Each row was made from one small tree. The marks that hang from a mark follow it in brackets, in the order of their numbers. Every link used is in the known rows. Write each row's tree.
Known rows:
k696(k196): [-17.2  -5.0  21.3  10.5  53.7 -14.4   2.0 -11.7  -4.9  -4.0 -17.3  -9.9
  -0.9 -59.8  16.5 -10.0  20.9 -12.0   1.3  18.4]
k975(k679 k696(k92)): [  6.7   2.5  33.2  56.4 -14.4  49.2 -13.8  16.6 -11.8  -2.7  13.8  21.8
 -11.5  36.2  -2.5  -3.6 -50.8  21.4 -15.6 -38.4]
k975(k696): [-12.7  -0.9  11.7  46.6   9.5  28.5  -9.0 -14.6  -4.9  -6.1 -18.7 -25.9
 -33.3  -7.6  15.3 -17.0 -27.8  24.6 -22.7  -6.1]
k755(k196(k92)): [-28.9  23.3  34.0   0.3  42.6 -19.3  26.4 -32.0 -17.3  34.6 -22.9 -32.2
 -21.1 -25.7  14.5 -28.4   5.2   2.5  -6.7   9.9]
k696(k196(k92) k679 k975): [-13.9   9.6   4.9   8.5  37.0 -21.9 -23.6 -35.4  27.7  49.6 -34.1  11.2
  -4.2 -13.4  -5.7 -17.3  61.7 -20.8  36.8  49.2]
k679(k975): [-28.1   7.9  -1.3  16.6  -9.3  34.4   6.4 -15.4   3.9 -26.1  -7.2  -3.5
 -27.5  -6.5  37.4 -13.5 -19.2  13.7 -12.9  -8.2]
k696(k92(k196) k975): [ -7.4 -16.1   8.3 -14.2 -28.6  -5.5 -46.4 -48.8 -11.0  23.6  31.2 -33.7
  37.3  -1.3  46.1 -14.1  12.2 -36.1 -15.6  11.7]
k696(k196 k679 k755 k975): [-14.5 -23.7  -7.3 -28.0   5.2  -8.4  -3.4  14.7  39.0  22.5 -13.7  21.3
   7.7 -38.0 -20.2   6.6  38.7 -24.7  31.1  53.5]
k679(k975(k696(k755))): [-17.9  -6.6  -0.5  15.5 -51.6  45.4  -5.3  51.0   5.5   3.5  -1.4   8.6
 -25.9   4.1   1.0  -1.0 -41.2  38.7  -2.6 -11.9]
k679(k975(k696)): [ -2.4  10.9   6.0  40.7 -24.3  56.5  -7.6   3.9  -1.5 -15.8 -12.6   2.4
 -29.2   8.3  26.4  -8.6 -36.1  37.2 -19.1 -21.1]
k679(k975(k696(k196(k92) k755))): [ -5.9  10.6  25.4  14.7 -19.1  -4.3 -21.8  67.0  -2.3  63.4 -13.6  22.4
  -8.7 -11.4 -18.5  -3.3   6.5  22.8  26.1   6.8]
k975(k679 k696(k92(k196) k755)): [  0.3 -10.1  33.5   9.8 -29.0   8.7 -33.8  54.4 -20.5  15.3  55.6  10.1
  19.7   7.6  -7.9   6.3 -49.7   4.7  -4.8 -35.8]
k196(k92(k755)): [-50.7   6.8  10.7  17.1  36.8 -40.1  -7.4 -45.4  27.4  21.0  -4.8 -30.3
 -39.8  -5.7  26.5 -24.9  -1.4   1.1 -23.9  16.1]
k975(k679 k696(k196 k755)): [  2.8  -5.1  32.3  27.5  14.1  18.0   1.3  90.8   6.0  19.7   6.8  36.8
 -17.4 -38.5 -32.9   7.4 -29.4  17.7   8.7  -1.8]
k975(k679 k696(k92(k755) k196)): [ 16.5  -7.5  50.9  27.1  16.4   3.1 -10.7  31.1  16.7   4.6  30.7  48.7
  17.5   2.7  -4.1  13.0 -33.5   1.0 -26.9 -18.5]
k92(k196 k755): [-30.5  -9.4  10.3 -16.4  48.1 -46.0 -14.2 -52.3  21.5 -21.9  32.8 -40.3
  -2.8 -46.2  54.2 -11.8 -13.5 -14.0 -43.8   5.8]
k696(k92 k975): [-20.9 -16.3   1.7   9.2 -45.8  22.5 -25.1 -36.2   4.2  21.0   1.4 -16.1
   9.6  25.3  26.1 -15.6   4.1 -23.7 -12.7  18.1]
k696(k755): [-50.2 -16.9  -1.6  -2.9  -5.9  -6.9   5.7  13.5   7.1   4.0  -3.0 -28.3
 -24.8 -28.8   3.6 -10.5 -16.5   1.7   0.3  12.9]
k975(k696(k679)): [ -8.0  -1.5   3.6  37.9  28.4  29.8  -1.3 -35.4  11.5 -23.1 -28.4  -5.8
 -29.3   6.7   1.3  -9.9 -13.5  27.4  -1.0  -7.4]
k696(k679 k975): [-23.4  -7.4 -18.9   9.3   4.1  29.3  -6.2 -50.1  37.4  -8.1 -19.8  -4.7
 -19.9   0.8  12.3 -16.6  15.7  -3.1   3.6  29.9]
k196(k92): [-47.2  14.4  10.9  31.8  32.7 -15.8 -13.9 -35.9  -3.6  30.9 -24.6 -39.9
 -40.6  -3.2  18.1 -33.8   8.4   4.5   1.4   7.4]

Which tree is each row?
[ -3.6 -15.5   0.5 -22.1  -9.9  -8.2 -40.1 -68.6   7.3   2.3  21.2 -12.8
  40.6  16.8  28.1  -8.4  26.7 -35.0   4.6  11.1] -> k696(k92(k196) k679 k975)
[-16.6  -0.1   2.0   1.6 -20.5  29.8  -1.2 -41.7   2.2 -30.9  -5.7  21.9
  12.4  41.9  18.0  -3.6  -1.4  -4.7  13.6 -27.5] -> k696(k92 k679(k975))
[-28.6  18.5  21.6 -12.2 -18.9  10.8  20.5  53.8  17.8  69.9  12.2  23.5
 -25.5 -11.0 -27.8 -14.0 -13.3   7.1  13.3  28.9] -> k696(k755(k196(k92)) k975(k679))
[ -4.4   5.8   7.6  -1.8  36.7  13.2  12.5 -15.0  15.2 -28.4 -22.4  36.5
   2.2 -28.9  12.8   3.3  27.4  -1.4  25.1   7.0] -> k696(k196 k679(k975))
[ 16.3   4.5  56.5   8.7  -1.2  25.4  29.5  13.1   7.0  -8.9  36.7  33.9
   7.9  16.6  -0.9   4.3 -63.4  18.2 -45.9 -30.6] -> k975(k679 k696(k92(k755(k196))))
[-18.8 -30.1  19.9 -31.1   9.3 -33.6  -0.6   5.8   3.3   7.6  -5.5  17.5
  40.1 -21.9 -25.3  12.1  29.8 -33.5  38.7  14.2] -> k696(k92 k196 k679 k755)
[  1.6 -28.2   9.7 -29.2   1.7 -20.9 -13.0 -46.7  49.1  11.2   6.8  30.8
  43.4   3.9   6.7   7.8  35.4 -40.9  -4.2  36.3] -> k696(k92(k755) k196 k679 k975)
[  4.9 -19.7  11.6 -12.2   1.1   1.7 -20.0 -38.1  12.5  16.4  -7.3  22.1
  40.3   1.9  -0.2   1.3  46.6 -40.1  25.0  32.0] -> k696(k92 k196 k679 k975)
[-28.2 -31.6 -11.9 -23.0 -59.1   8.1 -15.5 -12.6  26.7  21.3   0.7   8.1
  18.1  29.6 -15.1   0.4  14.9 -26.0  23.0  27.7] -> k696(k92 k679 k755 k975)
[-20.2 -15.2   4.1 -45.4 -33.3 -13.2 -18.0  -7.1  -1.9  -9.1  34.9   8.9
  39.4  13.7  14.9   7.9   0.3 -16.1  24.5 -21.0] -> k696(k92(k196) k679(k975) k755)
[  1.0 -11.0  14.3  29.4  -2.2  25.4 -15.1 -43.5  -2.4 -12.7 -13.2  -2.4
   7.4  40.6  -1.9  -5.5 -12.4  10.8   3.0 -21.7] -> k975(k696(k92 k679))
[-25.3 -20.0   7.6 -21.3  44.3 -28.0  10.4  12.9  16.6   1.4 -16.6  11.3
   2.8 -52.8 -22.1   4.6  28.1 -15.6  34.9  26.5] -> k696(k196 k679 k755)
[-29.4   4.7   3.9 -38.2  -9.5 -14.0  20.5  -1.3  25.8  58.8 -16.8   0.3
  -8.7  -4.0 -23.6 -15.5  27.5  -5.6  27.7  46.5] -> k696(k679 k755(k196(k92)) k975)
[  1.6  -2.9  32.7 -24.1 -26.4  22.3  24.8  -4.0  30.5   6.7  45.8  38.2
  18.2  12.8  11.3   2.6 -35.0 -14.4 -36.5   7.0] -> k696(k92(k755(k196)) k975(k679))
[-25.1 -25.1   0.6  -8.5 -45.9   1.7 -18.5 -48.9  36.3  14.3  22.5  -6.4
  13.6  23.9  33.1  -9.0  -6.0 -26.1 -37.0  24.8] -> k696(k92(k755) k975)
[ -9.0 -21.9  24.3  20.1 -22.4   4.0 -16.8 -29.8  11.4  -0.8  10.3 -14.0
   5.2  26.8  20.6  -3.5 -36.2   7.4 -43.3 -12.3] -> k975(k696(k92(k755)))
[ -9.0 -18.9  14.0 -35.0 -22.8  -7.4   0.3  23.1   4.9   4.4   1.7  47.9
  43.0   1.0 -13.9  18.4  22.1 -19.6  43.2  -0.5] -> k696(k92 k196 k679(k975) k755)
[ -3.3   1.5  24.2 -48.9  -9.3   6.4  42.5 -45.7  21.7 -33.8  15.6  39.4
  31.6  20.6  21.1  10.1 -12.9  -3.0 -16.4 -14.9] -> k696(k92(k755(k196)) k679(k975))
[-20.8   4.5   6.1 -47.7  -8.3  18.6  52.7  16.0  12.3 -19.7  -4.9  27.5
   0.6 -20.4  -6.4   4.9 -11.5  12.5  18.9   2.2] -> k696(k679(k975) k755(k196))
[ -3.0  -1.2  16.0   5.7 -20.1  17.2 -39.9  -8.6  -0.4  13.2  54.1   6.8
  24.4  12.1  29.7  -9.1 -16.2 -23.8 -13.7  -4.3] -> k696(k92(k196) k975(k679))
[-12.2 -12.8  28.1  30.6 -46.7  35.2  -9.7  63.6  -6.0  14.0  26.1  24.3
 -10.4  30.6 -27.5   2.7 -57.7  19.5   0.5 -29.3] -> k975(k679 k696(k92 k755))
[-19.0 -10.8  -4.3 -46.9 -15.1  11.3  36.1  -0.6  29.5  13.2  -8.7   7.9
   1.9 -26.2 -19.2   0.2  10.8  -7.0  15.1  42.8] -> k696(k679 k755(k196) k975)
[-16.2   8.7  33.8  -1.2  -0.5 -10.2  15.9  35.8 -16.0  60.0 -16.8 -20.8
 -18.0 -15.5 -21.2 -15.5 -15.9  31.9   4.9  11.5] -> k975(k696(k755(k196(k92))))
[-12.5  -0.8  19.9  10.9  31.8 -31.5 -15.7  29.0  11.8  51.5 -32.2  11.7
  -8.9 -12.6 -41.5  -3.8  30.7  12.0  41.8  19.9] -> k975(k696(k196(k92) k679 k755))
